Each row was made from one walk, in order. Every step used is in the known rows, and no mark comes twice. Write each row's walk.
In the rows, 128 means zero.
Known rows
depu momuz: 111 162 127 107 150 129 102 148 100 126 124 106 111 140 154 119 105 132
 90 141 141 115 116 103 122 141 113 116 116 146 164 135 128 124 123 104
 131 131 154 118 101 137 128 136 128 115 136 127 138 119 121 149 109 116
 153 147 135 134 93 150 125 106 144 97 134 150 134 112 112 118 114 119
 144 136 142 144 103 152 131 108
dodisi depu dede fazaz situ: 153 122 139 161 93 134 132 138 128 122 150 137 136 141 99 128 135 142
 150 160 142 115 139 141 155 133 133 131 145 103 83 111 118 153 143 145
 123 127 130 100 129 139 94 133 133 142 129 150 140 133 150 140 150 130
 109 135 148 155 129 128 173 132 82 126 127 134 135 138 134 133 128 132
 130 141 114 124 132 102 128 124
situ depu dede fazaz: 121 135 139 111 145 136 135 120 147 127 116 159 159 128 121 121 131 128
 157 137 145 156 136 165 107 128 131 113 132 115 113 112 119 156 131 140
 131 129 118 154 140 143 118 149 134 110 127 139 134 139 128 120 147 109
 125 125 117 135 135 133 91 154 155 154 125 110 130 156 140 121 148 169
 125 146 132 131 111 130 97 143
pude dede fazaz momuz: 147 113 138 162 139 114 130 150 149 124 118 88 130 97 135 190 95 117 128
 125 106 123 110 123 173 143 109 137 121 135 135 146 143 147 138 136 114
 159 124 167 100 134 101 150 111 121 163 119 89 147 106 122 118 136 107
 168 146 145 121 147 140 104 143 118 113 145 115 137 134 99 113 136 115
 78 142 138 134 138 120 110
dodisi depu momuz: 127 145 112 106 141 135 105 118 106 122 128 104 92 139 131 109 113 136
 87 157 147 127 91 80 137 131 118 113 128 132 118 125 144 100 133 103
 134 119 133 94 116 131 105 136 125 113 128 130 130 105 108 167 116 121
 145 137 132 153 78 151 142 122 112 107 141 123 143 116 105 131 100 120
 150 135 135 126 124 108 127 122
fazaz dodisi: 138 159 128 123 131 105 110 141 100 150 108 100 142 140 137 146 127 122
 119 110 112 133 129 126 128 125 123 151 117 174 133 147 116 136 77 118
 101 133 153 109 125 113 149 116 149 124 101 138 132 121 126 132 109 138
 123 106 107 98 145 103 124 106 141 111 131 132 135 128 113 151 120 109
 94 138 105 118 135 178 152 94
dede fazaz momuz depu: 134 119 134 149 117 133 114 156 176 129 135 120 131 101 147 140 108 138
 135 130 117 107 133 108 133 105 112 144 114 107 141 144 128 136 140 138
 129 134 101 158 115 132 119 126 136 113 169 132 106 166 110 119 140 165
 131 121 129 137 145 110 120 146 120 112 112 124 104 111 148 141 132 128
 138 111 140 129 141 135 101 151
gibovu pude dede: 104 146 110 114 182 132 144 136 79 144 128 114 123 141 144 154 119 121
 94 99 133 169 62 143 123 131 86 109 105 134 117 127 149 102 168 99 84
 126 140 171 111 115 149 171 115 111 107 131 116 101 135 132 108 92 93
 150 120 132 107 188 103 116 162 109 127 119 156 168 107 108 141 152 108
 91 105 118 93 125 130 102
situ depu momuz fazaz dodisi: 110 126 124 126 130 124 119 113 145 125 121 136 109 117 151 110 159 101
 128 77 114 130 156 121 120 109 173 145 122 156 155 137 130 134 101 134
 176 126 138 136 134 137 179 102 131 109 110 94 110 127 107 110 107 143
 165 113 132 81 122 100 95 117 156 163 124 138 126 104 125 128 127 124
 135 154 133 111 143 149 154 139
pude muve: 148 169 129 70 143 119 130 129 76 125 101 125 143 136 145 123 88 119 81
 132 118 146 118 155 91 149 78 112 104 138 134 109 162 134 143 93 83 156
 177 136 106 119 120 153 137 94 111 130 155 116 133 106 141 138 121 103
 53 131 117 143 148 160 144 90 135 105 134 134 125 114 110 126 126 141
 121 103 95 132 123 100
gibovu depu: 116 133 122 76 154 142 109 137 107 140 138 119 145 164 123 117 129 155
 119 130 116 141 114 142 102 91 99 111 132 135 118 142 130 90 167 101
 107 112 155 133 113 104 132 123 137 138 109 140 140 108 137 144 144 130
 122 125 89 124 139 117 107 131 140 74 143 109 132 130 128 154 126 114
 121 99 104 138 122 151 140 122
situ depu tomos: 134 167 140 88 176 158 135 112 143 158 115 136 154 128 141 94 144 104 98
 117 147 152 143 149 104 133 115 85 118 133 152 99 138 104 127 130 134
 103 138 142 157 111 132 143 150 141 104 112 145 121 138 129 116 126 155
 92 108 130 127 126 70 144 153 128 106 144 169 141 146 141 121 153 113
 135 146 125 113 157 87 156
tomos depu dede fazaz situ: 124 97 140 155 99 134 142 146 143 120 145 152 147 129 110 129 128 140
 165 151 125 115 143 163 128 140 128 125 131 113 123 115 106 154 131 127
 117 122 127 119 125 125 113 118 132 173 156 129 139 140 156 115 146 119
 100 161 156 139 163 131 153 134 99 132 146 138 115 133 126 135 145 129
 135 127 136 153 130 117 131 128
dede fazaz situ depu momuz: 108 137 150 139 130 155 97 165 168 110 158 133 139 130 146 99 124 108
 122 129 129 120 152 117 148 131 133 129 115 124 140 109 130 138 125 110
 167 122 139 108 108 136 136 127 159 131 140 106 127 139 121 129 128 149
 162 151 176 131 132 120 115 128 104 118 126 159 141 118 132 142 112 150
 158 125 144 143 122 141 124 153
depu dede fazaz dodisi: 125 135 134 148 124 99 131 117 118 134 96 131 162 137 124 160 121 132
 180 126 129 131 147 151 136 144 145 158 136 143 124 148 98 160 74 147
 120 151 124 112 137 144 141 119 116 120 121 161 130 129 122 124 129 111
 123 120 123 99 135 108 136 100 144 151 127 113 117 138 134 117 144 129
 98 155 119 131 128 151 132 109
pude gibovu depu momuz fazaz situ: 109 105 132 135 117 133 128 145 132 87 187 137 102 150 145 106 133 122
 120 106 120 92 166 117 138 124 135 114 132 108 142 148 153 103 183 112
 161 124 159 123 92 126 148 86 102 135 126 86 145 121 157 115 135 157
 165 128 143 133 138 132 156 127 124 99 141 146 125 92 130 127 125 101
 161 111 113 140 119 117 152 146
pude pazag: 130 169 124 73 149 109 126 141 109 130 121 93 148 128 120 136 75 119 51
 125 89 140 98 132 102 142 86 102 116 157 133 130 135 134 139 117 94 135
 162 145 132 132 107 174 117 97 115 128 140 134 155 138 126 140 136 125
 117 161 120 141 112 152 155 115 123 128 143 134 116 121 111 126 113 85
 98 114 68 140 118 110
tomos depu momuz: 89 112 118 97 152 134 119 132 117 123 127 118 112 124 143 112 105 137
 103 149 133 130 97 102 99 134 113 111 111 143 165 132 128 103 122 82
 135 115 125 115 105 114 121 121 123 157 159 104 134 120 117 140 113 107
 132 174 138 132 123 154 114 123 131 118 158 121 121 110 96 131 119 117
 158 114 163 162 125 127 132 127
momuz fazaz dodisi depu: 164 124 109 123 103 109 140 90 120 132 109 116 99 132 107 139 157 127
 122 108 115 138 126 122 126 97 152 142 140 149 87 142 144 125 116 149
 138 112 139 122 144 119 127 112 129 126 103 117 108 109 118 133 119 153
 130 101 105 107 118 105 140 127 124 146 131 103 133 125 103 141 121 105
 113 156 92 82 161 118 149 114
situ depu dede fazaz dodisi: 118 130 135 139 133 119 126 112 145 138 106 148 166 127 125 136 140 113
 177 110 126 149 152 152 134 133 155 153 131 140 119 130 111 149 76 142
 133 140 112 119 147 134 148 120 134 117 108 150 127 134 117 118 135 118
 121 105 118 96 149 96 101 127 147 163 122 106 126 148 140 134 135 151
 105 149 125 126 140 144 124 133
gibovu pude tomos depu dede fazaz: 103 100 134 117 159 148 192 87 125 127 115 163 155 131 128 143 104 132
 151 138 145 151 98 163 98 161 97 92 123 104 129 122 135 111 151 124 117
 116 102 151 134 113 123 137 99 175 140 127 137 100 133 106 144 67 119
 188 135 122 163 170 113 129 145 147 138 86 134 171 120 77 164 155 127
 100 139 154 105 93 99 151
momuz depu dede: 108 145 114 110 134 124 130 121 95 141 124 158 122 125 120 99 144 145
 125 140 159 127 116 142 86 111 117 117 139 96 133 119 113 123 145 130
 97 127 96 158 161 135 140 145 125 84 120 158 156 139 144 129 144 116 98
 82 89 156 118 145 98 169 136 132 124 120 112 132 150 142 140 131 125
 140 128 128 105 115 115 130
situ depu: 130 161 128 79 156 145 106 147 131 146 130 125 140 136 135 101 144 116
 95 118 124 166 122 140 99 107 108 109 109 149 126 115 141 125 132 105
 112 107 144 148 130 111 125 152 180 117 104 117 133 131 129 130 128 149
 129 102 102 132 143 130 64 162 150 112 125 126 154 148 114 162 121 158
 121 127 116 113 120 155 113 133
fazaz dodisi depu: 155 141 113 120 121 115 112 112 103 148 116 95 117 144 111 138 136 125
 117 129 121 147 102 103 143 116 128 149 126 156 84 135 139 110 89 115
 104 114 131 89 139 109 115 122 149 133 91 138 125 104 120 156 117 146
 117 98 101 120 124 107 144 126 104 120 132 100 146 136 98 162 106 110
 102 137 94 99 156 129 142 107
dodisi depu pazag: 140 145 107 85 143 128 114 114 109 132 133 115 121 147 110 109 111 143
 92 149 123 157 99 98 107 133 120 143 149 139 99 131 137 96 136 139 100
 112 131 78 170 141 89 160 136 111 112 133 154 135 143 144 142 113 113
 109 120 166 113 151 140 134 131 108 131 123 147 112 140 124 137 125 118
 131 98 111 96 112 112 125
depu momuz fazaz situ: 136 138 129 148 96 125 123 159 129 103 156 127 98 134 143 112 146 130 99
 114 120 86 163 128 133 118 146 123 128 129 159 124 127 155 156 139 157
 128 174 136 103 144 147 113 128 130 143 94 126 136 149 120 119 151 163
 148 167 127 116 134 151 110 119 117 129 189 124 95 125 119 127 105 155
 144 128 123 120 140 162 116
dede fazaz situ: 154 145 152 155 97 130 120 175 140 123 143 116 155 144 131 145 108 133
 136 135 113 107 155 152 142 124 106 136 115 131 118 125 116 175 129 132
 118 129 170 120 93 128 110 131 153 149 143 124 134 145 151 126 141 160
 140 156 155 135 155 118 153 122 103 98 131 155 137 128 123 138 126 121
 121 133 104 128 118 163 131 111

Which walk is each row?
144 79 144 148 134 128 160 116 152 121 121 125 133 94 126 162 105 121
 139 149 122 120 117 122 148 170 113 110 134 113 157 132 140 113 135 137
 122 148 86 154 133 120 98 126 103 175 163 114 110 128 115 109 131 108
 103 173 146 137 157 145 140 119 125 133 123 132 103 146 143 84 133 128
 129 67 178 166 138 103 107 139 -> pude tomos depu dede fazaz momuz
159 102 126 149 112 124 123 129 147 123 133 113 117 116 106 153 128 139
 147 158 138 119 118 100 170 144 141 133 144 109 111 131 129 122 137 149
 123 152 97 121 125 136 85 134 108 133 154 157 105 137 107 141 133 114
 105 131 134 142 105 128 172 117 114 126 111 124 121 130 140 116 131 134
 133 118 152 126 151 96 109 121 -> dodisi depu dede fazaz momuz
135 132 125 130 118 134 101 166 140 143 145 109 109 103 149 119 128 132
 102 122 122 114 118 89 128 105 110 136 113 114 150 134 134 110 147 118
 108 131 103 157 127 120 134 132 151 111 150 129 115 156 119 131 122 165
 115 92 110 147 136 120 115 153 118 96 111 143 114 107 144 160 120 115
 130 103 141 130 143 136 121 135 -> fazaz momuz depu
120 122 117 132 124 124 112 146 113 140 146 136 107 103 125 109 155 139
 121 136 151 114 119 106 126 123 132 128 137 92 150 126 114 110 150 133
 101 145 77 155 154 136 140 136 120 98 141 162 130 152 129 129 128 123
 88 73 105 154 114 135 122 148 128 120 110 140 102 117 163 139 137 130
 129 115 157 135 135 110 122 131 -> fazaz momuz depu dede
150 122 122 148 89 134 131 137 129 105 164 127 77 134 122 108 151 134
 102 127 124 93 146 112 144 109 150 119 137 119 119 115 142 135 164 137
 163 116 157 117 116 138 125 118 128 135 133 98 122 127 141 136 124 154
 155 140 163 142 98 132 168 125 88 124 129 165 133 100 118 128 117 103
 161 144 119 110 135 105 158 126 -> dodisi depu momuz fazaz situ
155 132 124 136 114 121 128 99 137 136 101 107 140 140 109 155 111 126
 149 136 116 144 117 117 151 118 127 156 129 148 73 142 132 128 87 136
 127 118 130 92 128 119 105 121 135 133 113 140 115 114 108 148 131 147
 132 131 117 111 131 97 152 124 110 137 131 87 140 141 105 142 115 120
 110 145 96 102 159 133 124 118 -> dede fazaz dodisi depu
128 130 141 167 92 131 130 151 144 127 149 163 148 127 121 117 131 140
 164 141 139 98 157 155 130 118 128 134 135 87 117 113 102 160 142 145
 124 130 115 132 135 142 130 129 132 118 141 147 146 152 161 118 156 146
 116 116 148 150 145 117 141 151 94 129 121 145 112 125 156 139 142 131
 137 143 121 136 116 121 125 143 -> momuz depu dede fazaz situ
112 127 130 157 117 106 135 106 136 139 100 150 154 118 129 143 127 130
 185 118 132 122 147 144 123 122 144 162 136 117 122 142 97 148 83 148
 128 139 93 129 152 142 154 110 118 100 124 160 134 139 123 119 141 129
 120 100 113 109 143 95 121 137 134 162 126 98 99 134 151 128 143 128
 107 154 121 130 131 136 124 137 -> momuz depu dede fazaz dodisi
122 127 127 146 125 121 113 102 137 120 111 107 121 133 132 139 106 125
 142 145 131 120 118 84 165 138 143 151 132 143 109 142 130 116 86 120
 161 131 120 70 115 138 117 112 117 120 126 131 116 109 93 159 118 127
 158 147 145 113 96 111 159 101 107 138 134 102 132 115 110 117 104 118
 139 147 130 127 148 119 131 130 -> dede fazaz dodisi depu momuz
144 136 147 159 100 126 126 158 126 120 145 139 152 143 118 136 128 141
 153 144 129 106 157 159 146 140 129 128 136 113 120 117 107 172 132 145
 115 137 147 118 120 142 122 137 132 137 136 148 146 141 159 122 147 125
 117 139 156 143 142 128 160 121 106 122 125 157 127 133 143 125 142 130
 124 141 117 138 114 138 130 116 -> depu dede fazaz situ
107 112 131 114 140 135 141 108 129 123 118 157 163 152 109 133 123 161
 177 149 138 138 135 172 111 118 123 113 149 107 110 139 111 123 157 138
 126 134 126 133 126 134 118 129 103 126 134 160 143 119 131 131 164 97
 121 142 109 126 133 123 122 129 149 123 139 91 111 147 150 109 149 133
 125 126 120 153 115 124 118 136 -> gibovu depu dede fazaz
117 135 118 138 114 106 130 118 123 116 108 121 107 130 148 137 139 120
 128 91 115 111 154 116 126 122 160 151 129 161 161 152 123 142 95 143
 163 136 153 130 120 139 172 101 108 113 122 107 111 123 116 116 102 130
 165 127 135 87 109 110 129 93 151 148 129 142 115 99 120 112 128 97 129
 158 125 119 135 156 163 112 -> depu momuz fazaz dodisi
123 144 131 120 126 145 105 157 113 137 167 152 133 135 113 82 178 118
 117 129 148 140 140 149 128 131 136 113 133 114 126 87 117 129 141 118
 110 120 116 133 155 122 141 146 164 123 101 141 153 137 155 125 132 124
 97 84 123 149 136 133 104 153 116 125 118 159 144 143 148 166 131 153
 126 129 130 127 124 125 133 133 -> fazaz situ depu dede
144 113 134 145 118 115 119 153 141 122 132 117 134 113 123 162 120 134
 147 147 133 113 137 119 157 152 134 133 136 118 146 141 114 145 129 150
 117 161 118 138 114 144 105 137 110 131 161 156 112 152 115 125 128 110
 112 138 140 133 118 126 155 101 141 117 109 146 114 127 147 106 141 136
 127 116 157 140 133 135 111 113 -> depu dede fazaz momuz
108 147 140 124 136 155 81 174 137 125 173 124 121 138 149 78 144 108 93
 124 135 124 135 101 145 129 130 119 111 133 153 103 132 117 134 91 147
 115 138 108 113 124 146 134 168 124 121 106 136 130 128 137 112 144 148
 127 161 137 124 129 109 133 103 104 123 172 148 111 127 158 102 146 154
 120 143 137 126 143 136 143 -> fazaz situ depu momuz
92 94 119 137 148 133 173 82 124 122 124 139 109 118 160 134 136 105 120
 76 116 127 112 118 118 139 139 120 115 142 166 139 144 90 125 123 168
 115 121 134 128 108 189 95 97 172 120 80 110 85 115 99 98 102 160 165
 149 72 148 138 119 97 146 157 138 116 131 126 104 87 142 115 134 107
 142 133 135 113 152 148 -> gibovu pude tomos depu momuz fazaz dodisi
144 127 125 121 122 127 149 98 121 123 107 144 135 140 100 140 119 152
 156 166 150 139 112 149 126 132 128 117 145 107 84 126 126 141 133 150
 118 126 116 122 137 144 84 146 110 117 130 156 132 125 124 144 154 104
 117 136 116 149 105 141 141 137 127 147 132 94 128 153 128 113 141 141
 128 151 119 121 124 97 101 124 -> dodisi depu dede fazaz
151 137 138 119 107 149 124 160 151 127 163 144 121 130 133 89 178 115
 105 94 109 133 163 158 111 91 138 111 114 129 124 101 139 154 159 134
 142 103 160 162 131 117 145 131 178 130 113 89 122 142 148 104 131 174
 144 106 134 126 156 118 91 162 124 130 118 166 145 131 124 161 132 141
 136 133 106 99 137 147 138 141 -> momuz fazaz situ depu
124 137 114 131 134 123 101 112 106 129 124 98 99 136 131 121 124 121
 114 136 136 124 105 70 160 135 143 148 131 151 120 134 135 95 91 101
 144 125 125 70 125 127 129 114 126 118 110 133 125 101 103 164 103 124
 140 120 130 121 88 118 153 103 105 120 138 118 141 110 109 138 94 109
 137 137 130 123 147 117 146 119 -> fazaz dodisi depu momuz
138 132 106 123 121 112 126 98 80 144 117 124 115 142 94 125 157 132 137
 140 150 147 107 118 144 135 148 139 152 131 94 124 122 104 100 131 102
 129 104 92 162 123 123 128 123 114 91 168 140 109 125 152 124 105 86 83
 93 133 103 125 149 126 117 141 134 105 134 143 126 143 125 121 105 149
 116 111 146 102 141 109 -> fazaz dodisi depu dede
105 97 113 102 130 129 158 110 137 105 116 142 87 115 137 116 131 139
 111 121 121 116 129 132 78 108 140 107 124 134 165 138 136 131 149 124
 163 111 143 161 112 131 134 110 101 148 162 77 113 127 122 112 117 117
 151 171 139 117 122 154 108 128 154 151 151 131 106 104 99 105 139 108
 164 137 153 138 131 118 141 135 -> tomos depu momuz fazaz
152 141 139 143 141 134 152 68 149 150 86 117 154 127 117 147 116 118
 148 137 141 133 140 132 150 142 138 128 139 137 105 125 132 108 87 160
 147 114 125 85 153 122 111 114 114 154 113 132 134 108 117 141 124 128
 163 113 124 114 119 98 150 109 118 151 111 109 156 138 137 122 117 121
 100 154 128 117 143 134 100 146 -> dede fazaz dodisi depu tomos
106 91 113 132 118 113 144 101 136 117 112 132 101 113 139 135 139 121
 138 99 108 118 143 119 107 117 162 145 125 158 164 152 124 127 97 126
 166 125 134 128 124 121 163 85 108 152 136 90 114 124 114 109 102 127
 147 148 138 83 137 115 121 108 145 164 150 122 106 98 100 122 130 95
 141 143 146 133 152 133 164 127 -> tomos depu momuz fazaz dodisi
100 95 133 146 147 132 179 82 121 137 108 157 166 125 133 159 118 114
 172 113 131 149 106 147 128 159 120 133 123 128 132 134 124 110 101 128
 126 129 97 119 144 107 158 110 106 177 115 135 132 92 120 103 127 77
 118 164 134 86 175 135 125 107 137 159 132 86 130 164 123 93 159 140
 107 105 133 144 131 112 121 146 -> gibovu pude tomos depu dede fazaz dodisi
132 73 129 139 122 125 134 145 155 121 132 126 128 102 115 157 117 140
 157 151 126 122 129 121 140 147 134 131 130 115 144 140 114 129 131 134
 123 148 94 143 119 129 96 123 110 166 176 137 102 151 114 119 129 103
 96 156 142 128 145 132 149 116 133 131 129 125 106 124 134 121 147 133
 138 101 173 159 150 110 114 127 -> tomos depu dede fazaz momuz
127 109 132 168 131 123 129 143 168 133 123 114 123 82 146 161 103 123
 134 118 114 121 108 114 147 112 108 143 120 105 134 140 138 130 152 137
 122 144 82 185 122 133 123 141 116 90 164 120 94 163 108 115 134 163
 105 135 131 161 134 131 109 153 125 130 111 125 97 129 151 122 115 132
 126 82 138 132 137 117 110 147 -> pude dede fazaz momuz depu
129 125 128 125 112 137 133 137 126 127 159 168 116 128 113 86 194 122
 125 107 137 132 159 165 110 113 159 106 141 105 130 94 126 148 162 145
 135 119 132 162 157 131 148 134 148 118 106 122 138 142 158 108 135 131
 109 89 126 139 132 133 103 160 130 150 119 160 133 135 149 142 149 145
 132 146 125 111 125 117 139 140 -> momuz fazaz situ depu dede
